What can hang from each mark:
Q_475: Q_335 Q_557
Q_589: Q_37 Q_335
Q_180: Q_335
Q_37: Q_128 Q_396 Q_589
Q_988: Q_51 Q_396
Q_557: Q_51
Q_396: Q_37
Q_335: Q_128 Q_180 Q_475 Q_560
Q_128: Q_37 Q_335
Q_560: Q_335

(in the rows, 128 means zero)
Known rows, with every way that one mark hangs from another:
Q_475(Q_557(Q_51)): [ 80 127 123 138 135 127 132 108 138 119 116  97 160 129 132 165 119 140
 124 118 136 155 115 141]
Q_396(Q_37(Q_128(Q_335(Q_180 Q_475 Q_560)) Q_589)): [150  99 107 128 139 160 158 134 133 156 130 141 119 118 121 134 136 133
 127 116 137 157 128 124]
Q_180(Q_335(Q_128 Q_475(Q_557) Q_560)): [ 73  89 115 135 110 144 163 123 147 133 118 156 134 138 145 185 134 115
 127 130 120 171 100 147]
Q_128(Q_37(Q_589)): [132 121 137 132 128 121 126 151 124 123 116 118 116 135 120 114 137 141
 124 119 135 131 132 135]
Q_180(Q_335(Q_128(Q_37) Q_475 Q_560)): [ 94  93 122 131  99 133 168 131 140 128 108 152 120 147 130 151 136 111
 122 127 115 156 112 143]
Q_988(Q_51): [119 126 113 129 120 121 134 119 130 135 127 137 133 120 133 129 116 128
 124 129 119 130 117 127]
Q_475(Q_335(Q_128)): [ 78 115 128 109 124 119 140 103 145 147 108 132 117 131 144 130 134 121
 120 144 134 132  95 100]
Q_589(Q_37 Q_335(Q_180 Q_475)): [148 121 155 123 119 156 152 141 140 155 136 127 153 121 142 154 127 157
 135 133 128 170 138 141]
Q_335(Q_128(Q_37) Q_475(Q_557) Q_560): [ 42  67 118 152 115 152 173 113 165 153 100 129 135 163 145 168 121 123
 136 161 117 172 110 140]
Q_475(Q_335(Q_128 Q_180 Q_560) Q_557(Q_51)): [  4  81 106 114 122 124 160  78 173 150 102  96 160 149 151 169 123 143
 109 153 150 170  74 119]
Q_560(Q_335): [134 136 143 127 120 109 128 133 123 133 128 130 121 135 126 151 131 136
 125 106 139 142 124 116]
Q_988(Q_51 Q_396(Q_37(Q_128))): [152 138 115 127 125 123 160 112 128 160 109 117 119 119 149 133 113 122
 132 110 101 140 120 111]
Q_589(Q_37(Q_128 Q_396) Q_335(Q_180 Q_475(Q_557) Q_560)): [123  81 155 133 147 157 168 153 183 155 136 130 147 130 155 164 131 158
 134 136 134 204 145 146]
Q_396(Q_37(Q_128 Q_589(Q_335))): [169 127 127 141 150 152 132 138 127 138 137 133 115 106 117 115 140 134
 148 104 127 148 146 122]
Q_589(Q_335(Q_475)): [122 123 149 140 116 139 142 127 136 138 133 145 138 123 122 141 133 134
 147 117 111 146 135 146]
Q_988(Q_51 Q_396(Q_37(Q_589))): [138 129 108 135 122 124 138 122 114 163 112 127 126 124 152 145 123 125
 128 117 100 133 109 119]
Q_475(Q_335(Q_560) Q_557): [ 57 111 115 125 140 130 146  99 163 146 101 120 130 139 158 157 126 141
 119 112 153 165  87 121]
Q_988(Q_51 Q_396(Q_37(Q_128(Q_335(Q_180 Q_475)) Q_589))): [145 118 114 116 116 130 168 123 127 175 117 131 123 114 147 153 123 134
 122 116 108 151 110 120]
Q_557(Q_51): [103 128 120 134 120 116 131 109 126 118 116 110 155 130 111 129 126 124
 116 121 127 134 124 140]
Q_589(Q_37 Q_335(Q_180)): [156 142 155 112 127 149 135 139 136 143 138 110 149 122 143 136 129 160
 130 129 137 152 141 135]
Q_396(Q_37(Q_128(Q_335) Q_589)): [172 134 117 124 151 151 136 136 119 140 129 134 110 107 119 121 139 128
 127 102 138 138 136 117]
Q_988(Q_51 Q_396(Q_37)): [140 139 110 131 119 122 147 110 118 160 107 117 128 129 154 143 112 121
 130 115  96 129 113 112]
Q_589(Q_37 Q_335(Q_128 Q_180 Q_475(Q_557) Q_560)): [ 85  90 139 132 119 174 165 121 165 169 128 125 161 141 161 179 126 151
 138 163 127 189 121 145]
Q_988(Q_51 Q_396(Q_37(Q_128 Q_589))): [151 128 112 130 128 125 151 123 124 164 114 128 116 114 148 136 123 126
 131 113 105 144 117 117]

Rows:
[ 52 118 136 114 135 121 147 104 157 140  93 101 122 139 158 156 125 141
 124 131 144 152  91 104] | Q_475(Q_335(Q_128(Q_37)) Q_557)
[158 123 134 107 131 158 170 133 147 157 121 131 130 120 141 138 127 142
 109 126 152 172 134 135] | Q_589(Q_37(Q_128(Q_335(Q_180 Q_475 Q_560))))
[ 63  95 141 149 114 150 161 112 161 145 113 128 139 151 136 155 129 133
 148 139 111 164 125 149] | Q_589(Q_335(Q_128(Q_37) Q_475(Q_557) Q_560))
[137 144 154 123 129 155 130 126 134 145 126 124 140 124 147 135 134 135
 136 143 123 146 141 132] | Q_589(Q_37 Q_335(Q_128))
[ 37 111 108 130 134 120 149  83 161 137  92 106 151 140 144 158 125 138
 109 107 152 170  84 130] | Q_475(Q_335(Q_560) Q_557(Q_51))
[138 127 150 111 140 110 118 166 126 116 115 125 111 140 123 121 149 137
 102 110 135 116 138 133] | Q_128(Q_37(Q_396 Q_589) Q_335)
[104 119 127 132 114 126 152 131 128 114 119 139 147 119 130 184 129 129
 121  94 126 169 107 151] | Q_180(Q_335(Q_475(Q_557(Q_51))))
[ 74  85 142 125 108 125 158 128 148 158 134 127 139 143 144 203 124 147
 134 152 133 173 103 112] | Q_560(Q_335(Q_128 Q_180 Q_475(Q_557)))
[ 71  99 127  96 117 118 147 107 152 153 119 121 126 134 146 136 132 137
 117 159 140 135  91  96] | Q_475(Q_335(Q_128 Q_180))
[137 119 121 144 140 154 118 131 117 142 134 133 127 123 127 131 140 126
 147 128 115 132 133 119] | Q_396(Q_37(Q_589(Q_335(Q_128))))
[ 56  79 139 136 108 149 168 116 168 151 124 116 148 154 138 161 125 148
 145 155 117 167 120 145] | Q_589(Q_335(Q_128(Q_37) Q_180 Q_475(Q_557) Q_560))
[160 139 129 126 133 130 153 120 125 153 109 108 114 127 144 132 125 122
 136 109 110 138 130 111] | Q_988(Q_396(Q_37(Q_128)))
[ 99  86 150 152 141 123 131 165 154 126 119 131 126 148 132 142 144 145
 133 120 121 157 139 149] | Q_128(Q_37(Q_396 Q_589(Q_335(Q_475(Q_557) Q_560))))
[ 54  72 125 106 122 110 155 118 171 149 104 116 119 162 147 124 134 134
 110 161 137 141  98 101] | Q_475(Q_335(Q_128(Q_37(Q_396)) Q_180 Q_560))
[122  63 135 116 144 128 151 168 164 145 144 163 117 125 124 140 154 136
 108 140 138 162 133 141] | Q_37(Q_128(Q_335(Q_180 Q_475 Q_560)) Q_396 Q_589)
[147 130 122 133 130 131 131 131 112 156 114 118 122 132 147 145 134 126
 132 116 109 132 120 120] | Q_988(Q_396(Q_37(Q_589)))
[102  89 153 115 118  99 131 157 140 138 133 118 119 153 131 155 140 146
 120 151 135 143 122 105] | Q_560(Q_335(Q_128(Q_37(Q_396 Q_589)) Q_180))
[ 98  99 161 140 119 129 145 138 149 134 123 136 129 142 127 138 136 126
 146 145  97 140 141 134] | Q_589(Q_335(Q_128(Q_37(Q_396)) Q_475))
[101 101 127 123 117 116 144 143 142 111 113 139 115 153 134 136 141 112
 114 128 119 137 121 134] | Q_180(Q_335(Q_128(Q_37(Q_396)) Q_560))
[ 80  99 161 143 127 134 146 135 156 134 121 126 137 142 139 161 132 135
 149 141 103 154 135 137] | Q_589(Q_335(Q_128(Q_37(Q_396)) Q_475(Q_557)))
[ 74  67 154 129 118 112 150 157 152 150 129 124 130 153 142 197 134 153
 129 152 132 174 111 114] | Q_560(Q_335(Q_128(Q_37(Q_396 Q_589)) Q_180 Q_475(Q_557)))
[175 136 171 125 157 137 133 158 152 130 134 129 126 113 141 121 139 142
 132 116 129 161 165 132] | Q_589(Q_37(Q_128 Q_396) Q_335)
[126 105 127 107 120 142 177 122 156 149 129 139 123 124 120 132 129 135
 115 126 143 158 127 137] | Q_37(Q_128(Q_335(Q_180 Q_475 Q_560)))
[156 151 116 115 124 124 161 108 123 161 106 118 117 118 148 135 115 122
 123 101 106 133 118 112] | Q_988(Q_51 Q_396(Q_37(Q_128(Q_335))))
[ 47  60 104 143 111 145 173 110 165 151 123 118 171 150 134 183 116 146
 123 149 133 185 102 152] | Q_335(Q_180 Q_475(Q_557(Q_51)) Q_560)
